Known rows, with every step that occurs:
D, S:   4.5   1.3  -7.6  44.0  48.4   5.9 -80.9 -33.0 -35.5 -21.5  38.5  15.7 -23.2   6.5 -15.7  45.7  -1.1 -24.4   2.0
W, S, A, L, M:  11.5  11.2   3.2 -37.8 -28.8  12.5  20.5 -11.9  17.8   2.9 -17.3 -16.5  32.8  -2.9  12.9 -22.5  34.1  60.1   5.7
L, W, S, A:  16.6  11.9  20.5 -54.7 -21.4  20.0  27.1  -7.1  14.6  25.0 -30.4 -32.1   0.2  -9.9   9.4   3.1  31.9  24.5  -6.9
Y, D, Z:  50.7 -19.8  -1.1  46.8  61.3  -3.7 -24.3   3.5 -38.4 -31.2  27.6  43.8 -37.5   2.4   5.5  17.5  -6.1 -24.8 -37.8
W, S, A:  31.7  23.1   9.0 -20.3   3.0  16.4  -4.6 -28.7  -7.0  -9.3 -13.2  -9.0  23.0   4.4   4.6 -12.8  32.1  41.7   5.8
S, W, L, A: -23.5  -3.2  -6.5 -52.8 -34.0  -4.8  27.3 -28.2   5.5  26.4  -7.0  22.7  52.6  -9.0 -39.0 -17.9 -10.9  -6.7   8.8
A, S, D:   5.4   7.7  25.6  50.0  34.3   6.5 -18.1   9.5 -26.8 -41.3 -13.7  -7.8 -41.5  10.3  -9.2  10.5 -26.7 -12.8  -1.0
M, L, A, S: -23.5   3.4 -25.2  17.7 -33.0 -27.0  15.2  58.8  34.2  12.7  -7.3 -32.2  -7.2   6.4  19.3 -15.3 -19.1  -6.4  19.6
Y, D:  34.9  -5.4  15.7  52.4  51.0  -2.2 -14.2  -5.6 -37.6 -31.7  27.4  36.0 -22.3  14.6   6.6  16.2 -16.5 -27.5 -23.2
A, S, W, L, M:  -2.7  -2.4  -5.0 -63.8 -54.9   6.3  34.5 -13.7   6.1  11.4 -30.7   3.3   4.9 -25.0  -9.1 -27.0  -2.4   1.6   3.8
W, L, A: -31.6  -9.2 -13.6  -7.9 -17.0 -32.3  29.7  -0.6  21.0   2.5  -2.1   7.4  53.8  -2.6 -29.2 -15.8  10.2  -5.4  22.4
Y, D, S, A:  30.5  16.5  -4.7  36.7  74.6   5.0 -34.9 -14.8 -35.2  -6.3  34.6  32.5   0.4   3.0  -6.1   6.7   5.3 -11.9 -28.7
M, L: -10.3  -5.0 -27.9  45.7 -13.5  -8.7 -37.7  21.5  -2.2  -0.2   9.1 -23.6 -24.8   7.1  21.5  -5.6 -41.4 -26.1  10.6
A, S:  16.3   0.0   9.7  19.0  -5.8   0.1  -3.7 -13.2 -13.3 -34.6 -13.4  -6.3 -37.3   5.8   6.6  17.0  -0.5 -11.8   7.6
L, W, S:  15.5  -3.4  30.0 -43.3 -22.6  21.7  19.9  -2.1  10.1  11.2 -19.3 -21.7 -27.3  -7.4  19.8  21.0  21.4   8.7  -8.4
D, Y:  24.6 -33.0   6.2  60.9  19.6 -20.1 -16.3 -12.5 -35.2 -32.5  21.7  44.6 -23.0  36.9  29.3  27.3  -1.2 -19.8  10.0
L, A, S, D: -15.2   9.7  22.3  33.3  17.2 -29.0  25.3  42.5   8.0 -24.0 -11.5  -7.2   6.3  20.0 -26.5  15.0  -4.0   4.4  18.9
M, L, W, S, D: -13.3   1.9  -4.2  -5.6 -22.3  14.8  -2.6  49.8  22.7  30.7 -12.9 -44.3 -35.4  -9.4  35.7 -17.5 -28.2  -4.2  -7.1
A, S, W, L:  -0.7   0.6  -0.9 -47.5 -37.2  12.7  27.2 -28.8   1.6   4.5 -23.5   6.0  -2.7 -16.4  -6.4 -17.8  -1.8  -6.8   0.3
W, L, A, S: -28.8  -5.0 -12.5 -22.9 -28.3 -28.8  47.8   5.7  31.5   4.4 -14.0   0.8  43.2  -8.5 -19.9 -23.7  17.6   0.9  20.9

Rows:
 19.0   8.9  39.0  26.3  40.5  25.4 -30.3   0.2 -26.7 -35.9   2.8   2.8 -21.5  12.4   3.3   7.0 -10.4  18.6  -5.1 -> W, S, D
  9.8   4.2  -1.5  -4.8  47.4   4.8  -4.6  -6.7 -16.4  12.9  36.3  49.6  10.4  -7.8 -11.1  -0.2  -0.7 -17.1 -29.3 -> Y, D, S, W, L, A
-21.5 -21.6  21.9 -16.8 -39.3  17.4  38.4  -6.1  39.3   7.4  -5.1 -23.2 -19.4   4.0  32.1  22.1  13.3  18.0  -9.9 -> A, L, W, S
 29.2   1.2   5.5  47.5  73.5   6.9 -42.3 -10.4 -39.3 -19.9  46.2  42.7 -27.0   5.4   3.9  25.0  -5.9 -27.4 -29.6 -> Y, D, S
 11.7  -6.5  40.9 -18.7   6.3  21.5  17.2  18.3   0.4   8.3 -16.3 -10.3 -32.6   1.9  21.6  14.8   7.2   9.6 -14.6 -> L, W, S, D, Y
-26.2  -0.4 -26.2  33.7 -21.3 -30.1  -2.6  51.7  24.1  11.0   5.1 -26.1   2.6  12.4   9.9  -7.3 -27.3 -12.6  22.1 -> M, L, A
 13.9  14.8   8.3 -21.1 -11.9  19.2  13.1 -27.7  13.1  -3.6 -10.9 -13.7  24.4   6.0  16.1 -14.2  33.8  52.2   2.2 -> W, S, A, L
-13.7  11.4 -26.8  11.0  19.0  -0.2 -44.5 -22.6  -4.9  10.0  17.9  -5.1  26.0  -4.7 -22.4   9.7  15.7  17.0   3.9 -> D, S, A, L, M
-12.8   2.3 -18.5 -23.0  17.1  18.5 -50.9 -49.3 -21.6  18.0  27.9  28.8  10.8 -15.7 -28.7  10.8  -4.0 -19.6  -5.5 -> D, S, W, L
-20.2 -20.7 -25.1 -29.4 -44.3 -23.2  10.4   0.9   4.8   4.4 -10.9   3.8  40.7 -25.6 -23.0 -32.0  -3.9  -1.2  18.2 -> W, L, M
 -9.4   7.4  11.5 -19.4 -23.7 -23.6  44.9  16.5  17.8  -1.8 -15.9   2.0  19.3  11.3 -23.0  11.1   8.9   6.6  19.7 -> L, A, S, W
 -7.6  -2.1 -11.7 -20.6 -41.3  12.0   4.4  38.3  28.4  34.2 -12.6 -43.5 -32.9 -11.2  44.1 -13.6 -15.6  -4.1  -3.4 -> M, L, W, S
 -8.7  -6.9  -5.0  -2.5 -20.7  10.4   5.5  54.4  21.7  32.3  -9.3 -31.4 -37.3  -3.5  49.7 -18.8 -23.5  -2.5  -8.5 -> M, L, W, S, D, Y
-11.0  11.7 -14.3  27.2  -0.6  -7.1   1.3 -33.7   3.0  -2.7  -8.2 -20.4  43.3  16.1 -17.5  -6.2   8.0  21.7   8.9 -> S, A, L
-26.1  -8.7 -12.9 -10.9  -3.2 -26.6  36.0  21.8  24.3   1.2 -14.2   3.3  34.1 -12.9 -28.6 -26.3   9.2   1.4   8.9 -> W, L, A, S, D, Z
-20.1   4.4 -17.0 -28.6  13.0   7.6 -33.7 -34.1  -8.6  23.6  25.7  28.1  24.9 -13.3 -34.1  10.5   2.8 -12.0  -0.1 -> D, S, W, L, A
